(in the rows, 128 means zero)
Known rows, with every way that one mark hangs from another:
z_772[z_456[z_24[z_530[z_21[z_383]]]]]: [134 103 130 128 129 138 137 124 145 123 119 124  89 100 171 148 153 111
 153 142 159 186 123 124 122 125 142 183 105  85 123 185 129 121 146 143
 140 136 143 136 148 216  94 149  49  99 151 167 165 191 135 146 144 138
 137 228 140 149 112 125 115  63 132 109 134]
z_21[z_383[z_237 z_330 z_456 z_908]]: [136  49 141 126 121 130 125 117 119 100 160  76 125 199 101 104  70  77
 122 157 181  29 114 129  97 107 127 165  86 175 126 172 101  32 139 136
 138 151  78  48 126 144  95 117  70  91 107 143 129  84 131 145 173 149
 112 127 117  91 142 153  95 134 112 180 129]
z_21[z_383[z_237 z_330 z_456]]: [133  63 141 125 123 129 102 117 112 116 149  74 124 165 104 108 106  78
 119 133 172  69 119 124 103  98 128 189  90 150 146 176 108  97 137 146
 126 136 103  53 107 126 100 124  50 105 114 149 136  80 127 156 147 138
 107 142 119  89 132 135  97 105 131 168 135]
z_21[z_383[z_237 z_330 z_908]]: [134  76 141 112 121 139 128 121 128  97 158  86 116 194 114 116  61  71
 138 155 170  72 107 132 107 123 125 156 102 168 127 168  59  53 139 144
 150 144 100 102 128 135 121 105  87  95 120 155 110 114 133 130 173 149
 107  98 113 109 150 168 107 128 103 159 123]
z_530[z_21[z_383[z_908]]]: [125  76 129 133 120 128 132 127 135 124 138 114 120 164 136 126 105  93
 161 160 167  48 107 132 121 152 120 139 133 150 111 155  98  77 122 134
 150 138  86 169 193 216 137 121 113  99 129 144 144 178 129 140 159 167
 117 115 125 159 150 142 120 122 114  95 121]
z_21[z_383[z_330 z_908]]: [122  80 139 129 130 136 162 126 152 100 155 122 114 182 134 137  64  82
 151 164 157  78 129 131 114 145 122 143 109 169 126 151  72  45 129 127
 153 132 102 135 146 151 124 102 122  99 140 160 120 143 145 145 174 137
 130  98 115 114 155 168 111 150 121 135 123]
z_24[z_530]: [128 121 127 127 134 133 131 131 157 120 132 128 107 105 133 139 149 117
 130 123 137 207 146 127 129 135 120 158 117 109 130 150 126 142 157 117
 143 130 139 142 130 150 112 141 105 115 157 131 143 118 127 119 118 131
 136 145 129 131 119 124 127 101 132 136 126]
z_21[z_383[z_237 z_330 z_456[z_24] z_908]]: [136  44 142 111 120 136 125 122 118 100 167  87  92 188  99 109  75  82
 125 156 165  78 107 130 100  98 142 180  72 160 113 167 126  50 146 155
 132 147  98  65 117 161  83 121  46  98 105 161 107  96 148 135 187 144
 104 172 128  92 125 158  95 131 102 171 132]
z_24[z_530[z_21[z_383[z_237]] z_456]]: [112  72 124 116 124 131  62 121 118 130 134  69 105 110 129 128 160  84
 158 132 176 143 123 124 118 131 132 200 135 119 128 200 102 167 149 163
 139 153 136 110 151 239 126 154  18  97 143 104 182 136 107 140 138 164
  99 175 142 161 119 119 107  21 115 124 122]
z_21[z_383[z_237 z_456 z_908]]: [129  47 133 131 118 124 102 114 115 110 150  76 130 180 102 103 100 111
 131 152 197  42 117 128 103 108 119 146 107 170 121 157 155  53 124 154
 142 150  65  55 142 156 103 130  57  91  89 130 129  72 125 138 160 159
 102 133 124 105 135 131 109 122 110 172 128]
z_772[z_456[z_24[z_530]]]: [140 136 135 121 140 138 152 130 150 113 118 135  97 108 153 152 143 136
 133 132 126 237 143 125 125 110 147 145  85  90 120 157 156 116 143 127
 132 140 159 114 105 149  94 153  81 113 138 147 126 160 137 119 137 110
 141 211 139 112  99 122 123  98 124 146 135]
z_530[z_21 z_456[z_24]]: [120 116 123 109 119 124  99 130 113 139 128 136 107  97 133 139 137 126
 160 134 116 157 115 127 131 129 166 148 133 106 110 143 138 154 138 166
 101 139 163 144 142 230 140 153  89 138 122 109 161 182 133 129 153 145
 116 198 152 181 108 126 114  81 122  89 127]
z_959[z_694]: [ 90 115 131 132 137 123 117 121 118 124 131 128 117 136 131 127 111 140
 130 123  98 139 136 132 125 116 128 130 126 144 150 139 189 127 133 123
 147 129 134 180 113 107 120 124 153 130 138 124 125 141 113 133 130 131
 134  95 124 116 123 128 124 107 157 117 129]
z_383[z_456 z_908]: [132  82 131 144 123 118 149 121 135 120 138 125 137 157 112 116 108 136
 126 150 158  73 129 128 115 119 125 120 102 161 119 129 185  48 124 119
 133 145  81  90 148 150 108 134 123 102 108 115 137 103 133 133 150 138
 128 120 123 118 138 134 118 148 103 160 130]
z_24[z_530[z_21[z_383] z_456]]: [114  76 123 130 130 133  96 130 141 129 128 107 106  90 147 144 144  98
 166 140 155 152 143 121 123 144 134 190 139 113 129 188 118 156 137 158
 138 141 130 137 165 240 136 153  50  97 156 110 213 159 119 152 133 149
 122 175 141 176 126 126 112  44 130 106 119]
z_38[z_383[z_21 z_330 z_908] z_694]: [ 68  65 140 127 131 121 204 120 147 105 137 150 111 147 146 159 111  65
 143 167 140  94 127 142 107 148 108 150  89 152 154 158  93  49 124 113
 134 132 129 136 130 153  97 104 103  97 144 128 134 158 123 128 125 172
 136 162 100 141 140 171 129 148 163 140 132]
z_772[z_456]: [138 146 133 138 134 125 140 119 134 119 106 119 148 130 148 137 123 147
 133 131 146 128 124 123 122 115 138  95 106 125 135 143 130 103 123 133
 124 132 127  95 111 107 121 120 110 119 112 124 144 150 124 128 125 113
 137 137 130 110 125 129 126 118 124 142 134]
z_21[z_383[z_456]]: [131  69 132 144 122 121 115 123 124 129 134 109 133 135 126 122 119 119
 130 142 165  77 139 121 111 116 116 168 116 140 134 150 180 104 106 145
 128 131  91  88 146 141 101 140  71 107 119 132 155 103 123 162 142 144
 121 157 132 102 129 118 115 110 133 147 130]
z_38[z_383 z_694]: [ 67  77 136 133 128 122 122 129 136 102 123 143 126 102 146 131 134 116
 136 141 131 133 137 129 120 144 103 145 119 135 151 146 161 141 117 136
 128 123 141 124 110 130 101 140  94 117 135 130 121 120 105 133  95 163
 125 138 110 127 130 133 137 127 167 129 126]
z_21[z_383[z_330 z_456 z_908]]: [129  45 141 142 127 127 164 123 146 104 154 115 117 168 125 125  75  84
 134 168 167  36 136 128 103 127 123 150  86 173 132 161 122  32 133 131
 140 139  73  75 142 162 101 115 104  89 121 156 142 114 144 163 173 140
 133 127 115 103 146 156 101 152 119 160 129]
z_38[z_383[z_21]]: [ 96 119 131 131 126 117 169 124 122 147 111 136 134  87 140 148 160  81
 130 145 158  76 133 135 111 134 116 150 129 119 135 138 130  99 100 128
 122 128 133 163 136 152 119 106  68 131 148  97 146 142 132 131 122 161
 126 157 116 149 126 136 138 120 138 111 134]
z_21[z_383]: [118  96 127 132 126 133 114 131 135 118 133 120 120 141 139 118 115 105
 134 143 150 103 129 125 121 135 115 151 135 139 128 143 132 117 111 142
 137 124 113 131 146 138 125 130 100 113 131 147 140 133 125 148 141 148
 121 142 128 118 136 134 124 116 139 130 123]
z_110[z_330]: [131 136 128 133 136 135 139 125 160 126 129 133 132 140 133 149 144 113
  92 128 144 145 121 119 128 121 140 127 115 143 134 137  85 126 119 101
 122 125 116 107 137 162 145 102 146 124 111 118 111 141 142 118 124 142
 138 121 127 138 136 139 120 152 118 119 133]
z_38[z_383[z_21 z_330 z_456 z_908] z_694]: [ 71  38 145 141 129 108 194 114 144 107 140 140 125 129 129 159 113  74
 132 165 158  52 131 138  97 132 108 154  77 150 154 161 146  33 121 106
 126 138 111  88 130 161  84 113  84  93 132 127 150 116 125 145 119 171
 142 166 104 124 141 158 120 143 162 163 141]
z_694[z_959]: [146 138 129 130 124 122 170 122 139 137 128 124 144 133 136 140 127 115
 117 124 132 108 126 128 134 119 110 117 151 119 131 135  81 173 129 112
 114 126 131 149 124 119 131 134 183 126 121 127  88  91 150 133 144 135
 118 128 121 137 138 116 127  81 129 140 130]

Rows:
[141  56 128 128 129 132 125 136 139 119 146 123  73 105 133 127 136 107
 126 138 161 187 150 124 116 111 126 208  96 110 116 157 195 136 139 138
 141 131 125 111 136 175  68 164  42 106 142 158 144 111 138 149 152 145
 126 226 141 111 106 114 110  87 131 147 132]
z_21[z_383[z_456[z_24[z_530]]]]
[146  63 129 129 122 121 149 130 139 123 146 129  78 115 121 132 144 114
 139 144 150 158 124 133 122 121 137 163  95 111 108 152 166  76 159 109
 131 147 119 128 164 238  93 158 101  95 130 146 146 156 151 125 160 159
 128 200 136 154 116 124 109  95 108 125 135]
z_383[z_456[z_24[z_530[z_21]]] z_908]
[133  47 133 130 112 122 135 126 123 129 150 123  92 148 127 121 118 110
 151 157 175  52 107 129 114 124 138 161 102 137 103 150 174  69 131 144
 127 141  87 138 183 233 109 147  86 100 121 170 144 157 144 151 183 176
 111 186 140 144 130 130 107 120 116 118 130]
z_530[z_21[z_383[z_456[z_24] z_908]]]
[118 109 123 131 133 123 104 128 135 135 124 118 110  80 138 148 163 117
 151 130 142 177 138 125 131 138 142 168 138 104 123 172 111 170 156 140
 117 146 158 120 151 230 140 159  86 112 154  93 195 165 121 135 124 135
 128 156 143 179 119 118 116  54 121 106 126]
z_24[z_530[z_21 z_456]]
[ 74  41 136 145 126 113 109 123 129 100 123 135 136 104 128 121 145 123
 128 136 141  98 141 127 111 125 100 139 102 131 164 150 223 120 122 129
 119 129 120  82 109 134  75 146  68 108 127 122 140  89 106 149  97 165
 125 163 113 115 124 124 131 128 172 152 136]
z_38[z_383[z_456] z_694]
[135  30 140 129 133 132 167 134 159  98 168 128  67 150 120 133  89  75
 138 159 161 161 145 131 107 119 132 200  67 140 114 167 149  54 153 120
 150 143 105  98 131 202  70 133  64  90 149 174 135 122 158 142 179 147
 134 182 126 111 125 153  99 124 112 161 129]
z_21[z_383[z_330 z_456[z_24[z_530]] z_908]]
[142  46 132 116 123 132 109 125 130 102 158  91  77 158 108 114 122 100
 129 145 191 148 129 130 105 106 126 192  82 135 108 170 172  82 149 133
 154 153 101  88 133 199  63 147  25  92 109 138 119  94 137 124 179 161
 101 193 135 111 110 126 106  93  97 176 128]
z_21[z_383[z_237 z_456[z_24[z_530]] z_908]]
[131  85 138 111 127 141 103 122 115 115 145  79 116 163 123 121  97  66
 126 133 150  93 109 129 110 117 126 188 109 145 142 171  46 113 139 150
 136 135 123  95 112 124 123 112  63 113 119 148 118  96 132 134 152 136
 108 117 121 104 136 154 105 103 126 147 129]
z_21[z_383[z_237 z_330]]
[139  82 140 121 129 119 205 120 131 133 154 146  98 144 119 149 108  80
 128 152 141 100 120 139 106 103 151 158  64 134 113 140 131  38 132 107
 112 142 119 112 137 171  95 114 104 113 129 138 137 136 158 134 179 152
 136 201 132 115 122 157 105 143 102 153 141]
z_383[z_21 z_330 z_456[z_24] z_908]
[134  54 138 112 126 142 164 134 158 114 164 127  52 136 140 151 102  55
 156 155 145 151 122 136 118 149 138 209  93 129 109 178  70  86 169 120
 154 136 132 172 170 248 106 132  93  91 166 177 132 176 160 133 175 155
 130 188 128 157 135 155 103 104 119 102 126]
z_456[z_24[z_530[z_21[z_383[z_330 z_908]]]]]
[ 91  44 146 111 120 120 157 114 134  82 151 100 130 176 119 142  88  74
 120 152 143  67 110 138 111 129  89 138 112 158 169 172  35 105 148 119
 128 146 130  99  91 118  97 116 127  94 101 136  56  61 132 121 147 164
 107 115  93 135 152 156 121 102 138 177 129]
z_38[z_383[z_237 z_330 z_908] z_694[z_959]]
[ 89  61 135 140 123 101 188 109 136 139 122 136 152  95 143 160 174  93
 114 135 157  72 133 134 110 118  86 154 121 110 175 167 160 145 105 110
 102 132 127 117 132 120  78 138  95 109 115 115 140  56 122 158 115 179
 123 208 118 135 130 116 133  71 174 167 142]
z_38[z_383[z_21 z_456] z_694[z_959]]
[144  82 129 114 127 122 167 120 114 136 146 104  88 142  98 136 171  97
 118 139 176 168 121 137 108  89 137 186  79 113 106 165 157  68 151 104
 132 156 119  99 137 186  78 147  31 107 120 108 133  99 141 112 162 168
 114 215 142 130  97 126 113  75  91 182 137]
z_383[z_21 z_237 z_456[z_24[z_530]] z_908]
[110  77 131 125 133 135 118 128 149 125 139 106  95 109 149 156 113  64
 163 147 143 149 146 123 118 145 139 207 121 115 131 203  64 145 159 149
 139 139 148 125 148 232 137 134  51  96 166 138 193 162 133 155 142 143
 134 162 133 159 131 146 101  55 133 103 124]
z_24[z_530[z_21[z_383[z_330]] z_456]]
[113  81 133 104 124 134 108 130 123 128 147 124  89 118 148 141 100  82
 164 152 127 123 120 126 119 137 163 199 120 128 122 177  90 142 134 178
 104 134 155 134 143 228 135 139  72 120 144 140 165 169 146 151 175 145
 122 193 143 162 121 153  99  82 129  84 125]
z_530[z_21[z_383[z_330]] z_456[z_24]]
[139 110 125 115 128 130 128 134 138 134 133 135  71  83 136 142 164 109
 138 119 116 219 123 133 135 130 141 181 118  86 106 153 120 166 167 117
 133 132 161 158 152 220 121 158  98 123 156 143 132 168 140 119 138 146
 127 208 144 172 114 117 119  74 127  90 131]
z_456[z_24[z_530[z_21]]]
[107  73 126 132 117 122 109 124 134 120 140 115 126 148 145 138 110 110
 180 165 180  60 119 125 119 151 141 140 143 160 112 164 110  95 117 169
 135 148 106 152 184 239 154 136  87  97 124 102 185 172 122 149 163 163
 112 123 136 173 143 144 110 104 112  99 117]
z_530[z_21[z_383[z_908]] z_456]
[129  48 132 127 119 123 137 130 129 109 154 125  93 159 122 119  89 122
 140 160 168  83 132 129 112 118 132 153  91 159 105 136 205  46 114 142
 139 140  84 122 151 182  81 138  80 105 121 162 122 126 144 146 183 157
 118 186 131 114 123 138 110 136 110 150 127]
z_21[z_383[z_456[z_24] z_908]]
[139  54 129 145 124 125 118 126 138 138 130 103  97 106 131 137 165  95
 138 135 176 121 135 124 117 127 117 197 123 112 131 179 147 135 144 125
 139 137 105 119 180 211 100 151  48  90 144 148 190 130 133 165 124 152
 126 183 133 146 130 109 106  58 137 125 133]
z_24[z_530[z_21[z_383[z_456]]]]
[140  53 138 143 129 131 139 125 147 127 141 102  95 106 132 135 138  61
 135 141 164 111 137 124 112 127 122 217  98 115 138 190  96 126 165 125
 136 133 109 111 159 207 107 142  63  86 164 166 179 127 139 169 136 143
 136 174 126 142 138 132  95  64 143 122 135]
z_24[z_530[z_21[z_383[z_330 z_456]]]]
[114  61 134 127 132 131 143 127 158 109 149 109  96 134 144 157  90  60
 172 167 168 122 135 126 114 159 137 176 119 143 121 194  63  97 155 143
 149 149 121 126 170 252 134 129  73  81 156 129 190 175 132 148 166 152
 130 148 123 164 143 160 100  81 108 118 119]
z_24[z_530[z_21[z_383[z_330 z_908]] z_456]]
[ 69  66 138 120 122 119 148 113 110 111 129 110 129 150 125 140 150  88
 135 148 167  74 103 141 104 130 104 146 106 146 142 166 135  68 117 128
 143 146 125 125 130 148  98 118  61 104 124  97 120 112 100 113 118 193
 104 158 111 149 127 143 134 120 144 157 132]
z_38[z_383[z_21 z_237 z_908] z_694]
[115  81 133  90 117 142  76 124 107 124 151  86  95 126 125 127 110  74
 156 140 148 120 103 127 113 118 168 197 111 125 125 188  72 147 148 190
 110 148 155 108 122 231 138 137  36 121 120 135 146 153 136 139 175 159
 100 201 145 155 118 152  92  63 115 110 126]
z_530[z_21[z_383[z_237 z_330]] z_456[z_24]]
[133  62 132 114 110 126  66 120  91 141 142  80  99 132 114  97 150 110
 135 128 170  82  97 127 113  97 142 192 111 111 123 171 166 126 138 164
 114 138 111  90 146 213  99 157  38 116 108 153 135 107 134 151 155 171
  92 208 144 140 114 117 102  62 121 129 135]
z_530[z_21[z_383[z_237 z_456[z_24]]]]
[139  78 130 129 122 120 146 128 129 115 149 140 111 152 106 119 104 141
 126 150 143 108 122 130 119 110 141 135  88 144 107 117 199  50 133 133
 128 142 108 106 136 170  91 145 121 116 113 141 110 130 148 122 179 152
 123 173 135 123 117 132 115 148  98 148 132]
z_383[z_456[z_24] z_908]
[148  90 137 108 132 129 155 119 117 140 142 101  76 111 105 142 174  66
 113 116 139 185 123 135 106  83 145 232  75  94 129 173 119 120 168 107
 117 147 148  90 103 160  76 137  32 114 137 137 136  94 147 119 140 150
 123 225 140 104  93 137 100  61 117 176 146]
z_383[z_21 z_237 z_330 z_456[z_24[z_530]]]
[142  91 130 113 118 115 156 115 103 140 144 116 110 150  98 133 134 108
 119 142 168 105  99 138 106  88 142 158  87 129 105 145 163  60 133 114
 121 154 113 110 133 169  97 136  60 114 101 103 123 107 137 114 174 167
 103 204 142 123 104 137 114 111  91 172 139]
z_383[z_21 z_237 z_456[z_24] z_908]
[109  72 145 142 129 120 148 126 127 112 138 122 139 110 118 119 106  81
 117 148 153  73 143 130 106 122 117 141  90 141 151 149 143  80 131 134
 111 132 116  62  94 136  95 114  77 118 125 131 137 109 143 149 130 128
 135 128 103 108 140 146 110 139 140 128 140]
z_38[z_383[z_330 z_456]]
[130  74 132 115 120 135 110 122 120 107 144  79 121 190 112 110  97  99
 139 154 179  58 102 131 112 127 120 143 119 163 120 154 109  67 122 145
 151 143  87 119 145 154 119 113  78 100 110 126 117 108 120 124 164 157
 100 109 124 120 138 143 114 131 110 156 121]
z_21[z_383[z_237 z_908]]
[140  80 131 129 132 116 197 125 143 134 141 143  91 119 118 164 158  98
 128 148 160 169 138 136 112 111 136 185  83 115 101 150 185  59 145  96
 137 151 115 144 156 211  79 144  74 101 133 118 145 130 145 122 152 164
 135 218 142 133 106 127 115 110 104 164 138]
z_383[z_21 z_456[z_24[z_530]] z_908]
[107  93 122 128 122 124  87 127 119 136 126 114 124 111 150 139 126 108
 163 141 161  86 122 123 122 144 141 153 148 132 127 169 115 141 116 169
 118 135 129 136 168 218 152 139  68 115 141 104 192 172 116 154 147 154
 115 154 138 172 136 129 113  80 130  91 122]
z_530[z_21[z_383] z_456]
[132  41 129 134 125 125 149 132 155  99 154 128  75 141 127 125 119 109
 140 154 177 161 147 129 110 122 124 190  82 135 103 155 202  65 138 126
 158 145 101 118 153 195  67 145  55  87 132 152 137 119 145 140 178 156
 128 194 134 117 115 128 110 116 114 158 127]
z_21[z_383[z_456[z_24[z_530]] z_908]]
[112  84 125 100 116 135  53 122  96 129 137  82 105 128 126 121 134 106
 157 131 151 116 103 126 119 119 157 187 134 123 111 177 126 149 136 189
 110 151 142 125 141 236 130 158  31 123 117 107 157 150 123 134 166 164
  88 205 151 164 105 129 105  51 110 107 123]
z_530[z_21[z_383[z_237]] z_456[z_24]]
